Each row was made from one small tree. The marks that hang from a mark follow it in brackets, in alphabetical order. Every link used is in the known rows. Write each row's tree.
In the rows, zero is written as 128.
Known rows:
Q[Y[N]]: 135 145 145 86 151 117 116 128 126 118 123 149 111 155 137 113 130 118
 128 117 111 128
Y[N V[C[A] D[L]]]: 152 146 124 123 162 102 102 134 166 146 134 154 107 157 99 84 99 108 99
 137 100 166
C[Q V]: 148 148 130 104 156 114 120 140 149 129 121 145 123 148 119 115 118 119
 138 141 107 135
A[C[Q[Y]] D[L]]: 135 172 131 113 155 102 113 156 214 122 130 157 109 165 117 132 113 133
 117 127 114 142
V[C D]: 154 148 136 120 166 107 112 133 167 140 134 141 119 146 109 104 106 115
 98 140 111 151
V[D]: 148 148 141 108 159 115 117 152 162 131 128 139 127 155 117 108 111 115
 96 133 108 143
V[C[L Q]]: 143 155 124 108 159 105 110 128 189 135 129 150 107 141 107 100 113 127
 140 147 112 147
Q[Y[N V[D[A L]]]]: 145 146 129 119 163 105 104 154 152 131 135 143 105 155 110 106 108 100
 98 116 110 156
C[A[D] Q V]: 138 165 112 113 140 112 123 158 196 140 112 152 135 151 112 102 108 127
 146 146 92 134
C[L Q V[Y]]: 142 155 141 111 142 108 111 151 137 133 127 144 123 146 109 109 121 123
 157 147 102 140
A[C[L V[Y]] D]: 145 168 139 118 127 105 107 162 178 137 134 149 133 157 106 114 114 137
 130 148 94 155
C[A[D[L]] Q V[Y]]: 138 169 126 129 137 110 110 171 180 142 118 152 137 156 98 115 106 123
 141 149 97 141
C[A Q[Y] V[D]]: 135 159 137 117 150 104 127 155 191 129 123 151 126 144 114 95 112 112
 147 137 97 134
Y[N V]: 151 136 127 89 157 111 111 130 94 134 122 147 110 161 123 111 123 121
 102 125 109 143
Y[V[C D[L]]]: 162 146 133 131 167 92 100 138 168 147 142 146 107 152 98 98 95 118 76
 135 106 166
D[A[C] L]: 148 158 111 123 154 122 106 150 214 135 144 148 116 167 103 131 114 114
 93 130 120 161
A[C[Q V[Y]]]: 150 157 140 112 156 111 116 142 122 131 134 148 127 162 109 139 129 124
 136 140 117 143
C[A L Q[Y] V]: 129 163 127 107 130 102 120 148 210 130 125 158 116 141 115 82 119 128
 171 137 90 136
Q[Y[N V]]: 144 140 138 89 152 102 114 123 95 127 127 149 105 155 133 112 126 123
 112 115 107 135
C[A L Q V[Y[N]]]: 132 156 134 101 136 116 113 148 137 132 119 153 127 153 109 95 125 115
 177 148 96 142

Write each row's tree:
153 157 113 129 145 120 107 151 216 139 144 148 120 161 101 119 111 111
 109 136 110 164 | D[A[C[V]] L]
126 173 118 114 143 106 115 163 228 129 118 158 117 156 113 111 107 129
 132 132 102 132 | C[A[D[L]] Q[Y]]
147 153 156 122 140 107 108 165 152 136 135 138 133 147 104 93 109 115
 129 147 94 153 | C[L V[D Y]]
144 152 130 103 143 110 115 149 178 131 123 148 116 145 115 94 115 124
 152 146 98 142 | C[L Q V]
148 158 126 103 163 92 119 129 134 127 134 156 100 159 118 135 128 134
 112 117 117 141 | A[C[Q[Y[V]]]]
143 159 133 115 156 103 107 130 140 137 132 146 113 141 101 115 119 125
 144 150 115 145 | V[C[L Q] Y]
153 138 141 99 164 107 112 143 107 132 126 141 115 160 118 103 113 112
 93 127 106 149 | Y[N V[D]]
144 168 99 120 145 90 113 141 208 155 121 159 113 145 95 89 102 140 130
 152 94 152 | Y[V[C[A[D] L Q]]]
142 171 136 117 138 105 111 164 174 135 128 150 129 157 105 120 115 135
 147 152 102 151 | A[C[L Q V[Y]] D]
143 161 122 130 168 108 110 145 220 140 132 152 114 152 94 99 99 109 117
 146 110 156 | V[C[A Q] D[L]]
155 142 112 122 187 104 114 131 127 145 126 140 111 145 99 113 110 98
 117 137 123 156 | Y[N V[C[Q] D[A]]]
147 165 128 114 147 113 106 156 222 131 133 152 119 171 112 123 106 132
 89 136 110 154 | A[C D[L]]
151 162 128 112 138 112 116 151 190 136 129 151 132 163 117 116 111 133
 113 142 100 149 | A[C[V] D]
143 147 140 101 173 114 109 118 81 132 124 145 118 151 114 130 129 114
 141 142 127 138 | V[C[Q] Y[N]]
136 166 112 116 134 117 109 162 230 140 120 154 128 162 109 103 102 129
 105 139 95 145 | C[A[D[L]]]
139 169 107 127 155 107 110 145 232 143 121 157 117 154 99 107 98 126
 124 148 105 148 | V[C[A[D[L]] Q]]
142 152 140 117 160 114 109 132 122 141 132 147 132 152 104 104 116 105
 123 143 111 152 | V[C[A] D Y[N]]
139 156 120 110 122 114 114 148 211 139 128 153 128 149 110 75 113 126
 143 146 83 149 | C[A L V]
154 151 105 119 150 99 112 115 160 155 133 155 113 147 102 98 113 130
 100 139 102 152 | Y[V[C[A]]]
150 151 120 123 159 98 117 151 149 140 136 139 116 145 110 113 113 111
 93 120 109 147 | Q[Y[V[D[A]]]]
145 166 130 129 151 114 108 165 184 140 147 138 131 156 92 121 118 112
 108 139 115 165 | V[D[A[C[L]]] Y]
143 148 120 105 150 96 112 108 130 141 131 159 102 149 118 96 121 122
 124 125 103 144 | Q[Y[N V[C[A]]]]
146 144 144 104 162 118 106 116 85 135 130 144 122 152 115 124 126 114
 124 139 120 143 | V[C Y[N]]
135 151 157 99 153 104 117 154 164 114 122 148 112 142 123 83 115 108
 165 134 97 141 | C[L Q[Y[N]] V[D]]
137 148 139 94 172 108 117 110 126 122 124 153 102 144 126 115 127 116
 147 129 121 133 | V[C[Q[Y[N]]]]
155 154 145 125 153 110 106 159 208 130 144 148 118 168 105 105 103 113
 98 138 103 166 | A[C[V[D[L]]]]
142 163 125 98 155 110 115 142 202 124 132 154 108 162 112 115 123 131
 128 139 114 147 | A[C[L Q]]
